Each row was made from one walk, in order. Every step used is in the known rows, and no mark comes twice. Write each row's walk.
In the rows, zero is written as 128.
Known rows
f n: [ 97 143  75 119 113 149 119 138 152 122  92 134 166 142 206 125 104  78
 104  73 136  80  82 108 113 148  86]
z f: [ 90 145 133 152 152 105  94  95  83 129 108 137 111 120 126 107 110  79
  98 121 101 163 104 106 129 140  92]
z y d p: [ 89 141 133 133 158 152 141  90  88 144 162 170 109 109 107 145 161 118
 143 165 138 189  98 118 130 129 164]
n f: [139 121 169 170 100 123 100 145 161 133  93  86 121 174 147 140  73 160
 110 132  83 107 159 126 171 118 130]
x y n: [164 131 104 170 139  99 123 137 148 162 106 131  68 132 190 135 138 106
 125 101 115 120 143 160 104  93 118]
x y k h: [170 149 106 151 137 103 119 114 168 109 141 159 145 110  99 144 120 118
 128 129 131  79 166 172  98 139  75]
p d: [136 117 110  73 114 151 138 112 107 118 119 112 146 112 176 150 113 123
 123  83 133 124 141 116 120 155 134]
z y x: [125 143 139 108 101 135 116 140 115 138 171 109  94 162 132  98 113 138
 155 104 123  95  89 117 110 152 137]
p u h k y d: [169  96 155  93  76  72 137 146 144 134 142 105 130 132 116  94 144 171
 171 138 165 114 150 169 158 117 144]
n f z: [101 125 118 166 151 102  92 149 175 117  44  69 169 137 188 146  86 161
  95 132  86  87 174  84 123 109 126]
d p u h k y x: [156 125 164 104  59  96 128 140 130 134 180  96 109 148  89 100 121 191
 176 104 152 110 129 134 135 127 141]
n f z y k: [124 150 114 147 131 165 110 120 142 125 107  98 118 142 125 135 130 126
 155 145  67 110 104 102  66  92  95]
k h: [159 132 106 134 127 110 123 134 156  92 132 172 176 118 122 135 106 116
  69 127 122  84 158 151 147 174  97]
z y k: [140 154 115 133 116 179 129 116 120 135 140 118 101 139 110 129 142 101
 161 131  81 132  71 118  82 106  97]
u p: [108 106 140  67 118 134 143 162  98 147 103 103 140 135 105 166 116  92
 103 118 136 145  79 114 232 164 123]
d y k h: [155 156 113 137 139 135 125 122 143 100 140 171 155 116  85 142 140  99
 105 151 132  81 135 157  81 143  88]
z y: [121 133 111 137 135 183 136 114 104 124 133 164 159 150 118  96 111  98
 105 118 113 138 108 124 143 154 132]
p u h: [106 109 136 111 123 132 161 160 100 102 190 121 121 134 121  97 116 100
 114 116 127 238 121 120 218 150 127]
x y: [139 134 118 180 164 103 132 113 141 155 107 125 140 122 130 124  92 116
 146  87 176 134 176 163 150 133 135]
h k: [198 104 131 147 109 146 163 170 147 133  89 124 151 136 121 105  96 131
 116 101 145  97  91  67 143 110 108]
d y n: [144 141 113 152 142 146 129 150 112 150 108 150  84 141 169 132 165  78
  92 133 118 119  99 137  80  97 138]
x y n f z: [114 125 112 182 158  86  89 147 185 130  41  81 138 137 204 147 100 160
 105 130  85  82 190 106  97  85 120]
n f z y: [ 96 129 114 157 155 160 109 120 134 111  85 134 183 154 140 105  96 133
 100 138  94 106 154 100 120 133 132]
u h: [122 139 127 136 109 122 160 169  90 119 152 102 137 142 137 130 104  74
 116 125 115 231 104  93 205 130 113]
n f z y k h: [148 145 110 142 130 131 106 118 168  85 127 162 165 129 102 136 118 131
 107 156  86  64 161 143  83 138  73]

Write each row's walk
[ 95  97 145  99 142 136 132  91 129 122 188 159 101 101 100 104 161 174
 132 132 150 167 144 176 160 158 173]
k y d p u
[105 128 117 172 159 108  91 153 166 124  41  89 144 141 194 145 113 146
  90 145  88  82 168  94  85  88 132]
d y n f z
[154 154 118 163 136 125 126 115 146 156 123  92  86 120 119 147 128 114
 187 109 125 130 118 147  87  91  98]
x y k
[133 163 129 144 139 171 130 126 110 145 125 109 102 129  98 144 156  88
 155 141 129 128  76 124  64  96 118]
d y k
[104 125 114 150 156 114  93 142 158 118  44  89 149 134 202 150 116 151
  96 137  93  77 181  94  74  93 134]
p d y n f z
[ 87  96 145 100 161 146 139 102 125 119 191 160  84  99 113 105 158 157
 127 133 149 181 123 152 161 158 170]
y d p u
[133 132  81 142 141 143 119 142 133 132  97 149 105 139 199 119 152 102
  91 127  69 110 111 112  77 100 115]
f z y n
[119 152 152 120 123 126 119 150 104 149 154 101  94 153 120 114 128 125
 150 113 168  90  93 125  92 142 159]
d y x
[173 112 145 134  69 120 150 125 130 123 133 132 187 134  64  99 117 167
 134 116 151 149 161 145 177 118 131]
d p u h k y
[126 120 131 105 127 120 131 131 116 141 143 135 113 139 146 103 145 119
 153 149 137 120 107 144 129 138 147]
z y d
[168 147 107 129 117 117 120 129 163  97 142 151 141 114 110 149 128 115
 109 139  99  80 133 148 100 144  71]
y k h
[123 137 146 133 115 112 148 105  99 144 153 145 130 108  90 148 156 143
 159 162 152 192 122 124 150 107 155]
u h k y d p
[128 133 143 135 120 117 138  97 113 151 139 145 126 105  95 149 157 155
 154 156 152 157 121 132 135 112 160]
h k y d p
[115 101 125  24 109 151 148 124  84 126 112 109 153 113 143 172 119 112
 124  91 148 132 122 113 173 171 131]
u p d
[156  93 150 123 123 157 187 159 108 109 165 162 134 131  77  76 123 126
 143 133 167 189  98  71 172 114 123]
z y d p u h k
[ 96 141 136 132 152 126 138 104 100 149 151 144  98  99 123 163 160 125
 143 160 139 186  97 117 138 123 162]
y d p
[107 142 140 133 125 112 128  88 107 152 146 140 121 103 106 160 161 149
 148 157 142 169 127 150 139 122 167]
k y d p
[ 87  96 143 113 175 135 138  92 128 126 191 166  84  95 105 103 153 160
 141 126 167 181 146 168 157 155 173]
x y d p u
[ 94 115 121 127 153 115  99 148 148 122  40  88 152 135 186 161 119 145
  97 141 103  81 172  92  98 101 132]
u p d y n f z
[118 146 149  88 118 134 123 136  93 141 157 101 101 142 131 122 130 131
 160 102 178  87 110 122  75 149 161]
p d y x
[145 143 118  92 133 142 130 118 124  97 139 170 162 110  75 157 143  98
 112 146 146  80 139 152  95 156  88]
u p d y k h
[ 94 116 148 107 120 120 158 129  89 109 205 136 119 119  95 108 141 123
 138 141 141 252 137 141 209 140 146]
k y d p u h
[182 108 147 107  73  71 127 141 152 149 111 100 139 133 130 112 140 171
 168 136 159  76 142 164 136 112 141]
h k y d
[116  87 151 100 139 138 143 101 134 120 180 163 107 103  89  94 157 181
 136 130 160 155 139 159 156 146 167]
h k y d p u
